Each row was made from one path, in order. Every step used is in the known rows, and no mark comes twice. Write each row's path.
In the rows, zero is written as 128.
Known rows
s, u, l, h, t: [ 98 194 146 139  86 109 195 135  85 138 164 114 113 138  78 104  66 137
 154  47 111 174  99 125 158]
h, t, y, q: [ 78 135 131 177 162 165 155 113 137 128 100 119 108 146 142 121  93 195
 166  67  90 152 119 135 177]
n, w, u, l, h, t: [118 186 183 134 103 105 194 130  92 135 163 123 102 120 102  90  53 165
 146  46 104 165  98 101 156]
u, l, h, t, y: [ 66 132 138 185 167 116 182 125 104 143 118 125  82 145 111 113  73 132
 142 103 112 177  85 132 146]
s, u, w, n, q: [122 175 195 121 170 122 174 127 105 124 110 130 104 117  83 173 140 150
 127 168  81 125 119 148 164]
s, u, w: [119 157 130 130 115 139 122 138 138 108 112 182 172 130 123 182 145 110
 130  90 128 151 112 145 196]
s, u, l, h, t, y: [ 52 137 131 187 167 124 178 128 107 138 121 122  86 154 109 124  84 119
 145  91 114 185  90 150 158]
l, u, w, n, q: [146 160 197 127 173 119 184 119 121 117 110 135  92 107  80 160 131 163
 125 173  78 118 132 144 157]
h, t, y, p: [ 79  92 185 180 214 170 150 107 128 180 152 122  96 122 143 122 130 154
 123 113 138 170 103 136 139]
s, u: [ 88 142 115 132 132 148 121 137 131 114 134 120 133 155 125 161 158  89
 135  91 131 152 138 179 160]
t, y: [ 78  87 122 179 197 132 132 121 137 132  94 131  96 142 145 137 124 118
 125 151 126 150 109 146 135]
n, q: [131 131 171 124 185 123 138 117 112 136 122  85  95 123  94 160 130 161
 133 151  80 125 127 150 156]
u, l: [108 136 147  95 113  71 192 155 119 126 160 130 133 134 124 139  86  86
 129 129 134 136 141  98 148]
h, l: [113 116 143 142 121  87 130  93 117 131 135 118 101 113  81 103  97 132
 121  99 120 152 121  97 126]
y, q: [118 155 128 129 125 168 132 123 143 115 115 120 124 133 146 127 115 185
 157  72 101 119 147 131 162]
l, h, t: [120 185 140 156  93 130 167 116  87 144 145 117 110 126  82  85  77 170
 150  60 108 160  88 120 136]
w, u, l, h: [127 183 157 101 112 112 168 149 105 120 163 121  78 124 124 106  82 128
 107  67 127 131 137 140 131]
w, u, s: [113 156 118 122 151 106 115 114 131 111 127  89 125 137 162 120 165 204
  98  77 145 114 162 138 147]
p, y, t, h, l, u: [154 136 141 143 139 121 159 105 175 115 136 140  77 116  88 113 111 169
 108  74 113 154 166 153 147]
p, n: [123 109 119  99  93 181 167 138 133 143 134 123 121  99 117 143 130 139
 144 155 111 111 111 142 139]
p, n, w, u, s: [116 157 143 107 158 132 133 114 138 112 126  98 110 120 173 127 158 208
 109  88 131 109 151 119 168]
h, t: [116 143 142 156 102 113 166 117 102 144 142 121 145 130  93 104  91 164
 155  86 109 163  96 112 146]
l, u: [158  99 125 144 147 146 157 119 177  93 131 145  97 126 121 124 125 133
 129 111 123 126 177 169 137]
p, n, q: [127 118 164 105 163 160 165 123 116 148 124  81  89 100  87 171 131 169
 142 169  67 114 114 160 164]
n, w, u: [149 116 207 123 167 130 120 128 148 108 133 138 109 109 185 118 125 170
 105  91 110 122 135 131 151]
t, h, l: [118 167 149 135 119  99 140 103  97 127 137 138  73 112  67 101  93 156
 102  89 120 154 115  93 109]
p, y, q: [107 163 136 121 126 155 104 119 146 164 116 106 149 130 145 126 137 193
 151  81  94 130 153 152 201]

Write each row's path
[ 80 146 139  96 115  86 185 164 121 117 165 123 135 152 121 163 106  61
 135 103 135 155 150 137 171]  s, u, l
[ 99 201 132 101 105 125 168 151 102 122 160 121  82 139 105 128  95  89
 128  70 132 146 132 146 143]  s, u, l, h
[121 121 173  94 123  68 180 159 128 115 169 125 131 129 149 135  90 116
 106  98 131 130 155 126 151]  w, u, l
[121 195 138 100 105 115 173 147  99 128 158 123  80 126 105 112  80 107
 124  88 131 134 126 122 129]  u, l, h
[163 147 145 142 120 124 150 111 156  93 115 204 120 104  91 145 106 154
 112  86 118 147 133 121 172]  t, h, l, u, w
[161 132 137 145 140 127 171 106 175  93 136 147  64 119  87 115  99 164
 111  71 117 148 162 142 128]  y, t, h, l, u
[ 91  99 177 121 150 199 199 137 128 175 169 114  83  93 131 131 111 160
 128 115 117 139 102 154 153]  w, u, l, h, t, y, p, n
[ 83 113 184 177 211 180 150 108 123 182 154 120  78 121 139 114 121 157
 122 102 136 168 101 141 136]  l, h, t, y, p
[ 83 126 126 162 175 173 136 120 150 121  94 124 101 145 158 132 113 177
 154  89  99 135 137 145 168]  t, y, q
[129 188 178  97 124 115 168 146 110 118 160 129  69 117 135 107  78 128
 113  69 122 131 132 124 140]  n, w, u, l, h
[150 126 139 148 141 125 162  99 156  93 136 149  56 115  79 108 102 153
 109  85 118 143 168 144 125]  t, h, l, u
[ 85  85 177 165 229 180 132 115 142 174 146 124  89 123 160 134 148 136
 110 134 146 152 121 144 130]  t, y, p
[114 191 161 126 104 126 177 142 116 111 114 190 141 121 109 144 144 112
 123 152 131 125 117 125 137]  s, u, w, n
[118 163 145 115 169 112 120 110 138 106 125 100 111 130 178 119 157 204
 102  80 137 116 156 114 163]  n, w, u, s
[ 98 105 220 108 159 105 213 151 130 141 174 133 106 112 160 134  76 137
 119 100 115 151 127 109 177]  h, t, y, p, n, w, u, l
[ 81 107 204 165 210 158 168 119 125 176 170 118  79 120 148 114 110 157
 111  86 137 169 112 145 144]  w, u, l, h, t, y, p
[ 70  97 132 197 179 123 159 116 120 143 102 126 108 145 121 120  98 144
 143 123 113 173  90 136 147]  h, t, y
[ 71 122 166 172 173 136 192 127 116 141 120 127  73 126 130 115  71 150
 142  99  98 171  83 132 164]  p, n, w, u, l, h, t, y
[122 181 100 126 147 103 145  95 162 118 126  97  95 133 109 118 152 208
 107  66 138 139 177 130 165]  p, y, t, h, l, u, s
[150 169 165 131 112 126 193 132 140 100 112 201 123 109 108 128 127 132
 120 160 127 115 134 120 126]  l, u, w, n
[159 120 142 144 123 118 147 107 166  94 114 194 133 104  98 145 110 141
 122  90 117 145 134 123 181]  h, l, u, w
[ 82 155 172 162 170 157 173 122 136 122 115 123  83 138 157 116  71 198
 159  41  82 152 121 126 191]  n, w, u, l, h, t, y, q
[ 71 123 150 185 172 114 178 127 110 138 123 123  84 142 123 111  74 149
 130  87 112 175  92 144 149]  w, u, l, h, t, y
[ 74 158 139 165 152 155 174 124 127 127 115 117  94 145 134 117  73 182
 165  57  90 154 119 131 179]  u, l, h, t, y, q
[158 195 171 128 108 120 205 130 148  99 114 204 107 107  94 126 113 158
 109 133 124 127 125 106 121]  y, t, h, l, u, w, n
[ 83 112 223 163 223 162 170 118 127 173 165 127  71 113 158 115 104 159
 117  89 130 171 107 125 153]  n, w, u, l, h, t, y, p
[115 174 199 125 107 140 209 130  95 157 178 119  94 106 103  95  61 173
 145  53 104 161  93 107 162]  y, p, n, w, u, l, h, t
[131 175 148 129 117 104 150 109 125 125 136 136  84 118  80 112  91 175
 103  70 120 160 108  91 115]  y, t, h, l
[120 171  97 136 151 108 149  92 141  96 125 109  76 134 102 112 142 191
 109  77 140 131 178 122 143]  t, h, l, u, s
[108 163 192 106 153 152 183 146 116 139 165 128  51 108 145 115  83 134
 111  84 122 136 121 136 148]  t, y, p, n, w, u, l, h
[102 136 212 115 168 187 198 128 127 161 149 142  70  89 148 128  92 146
 153 128 101 147  88  86 176]  u, l, h, t, y, p, n, w
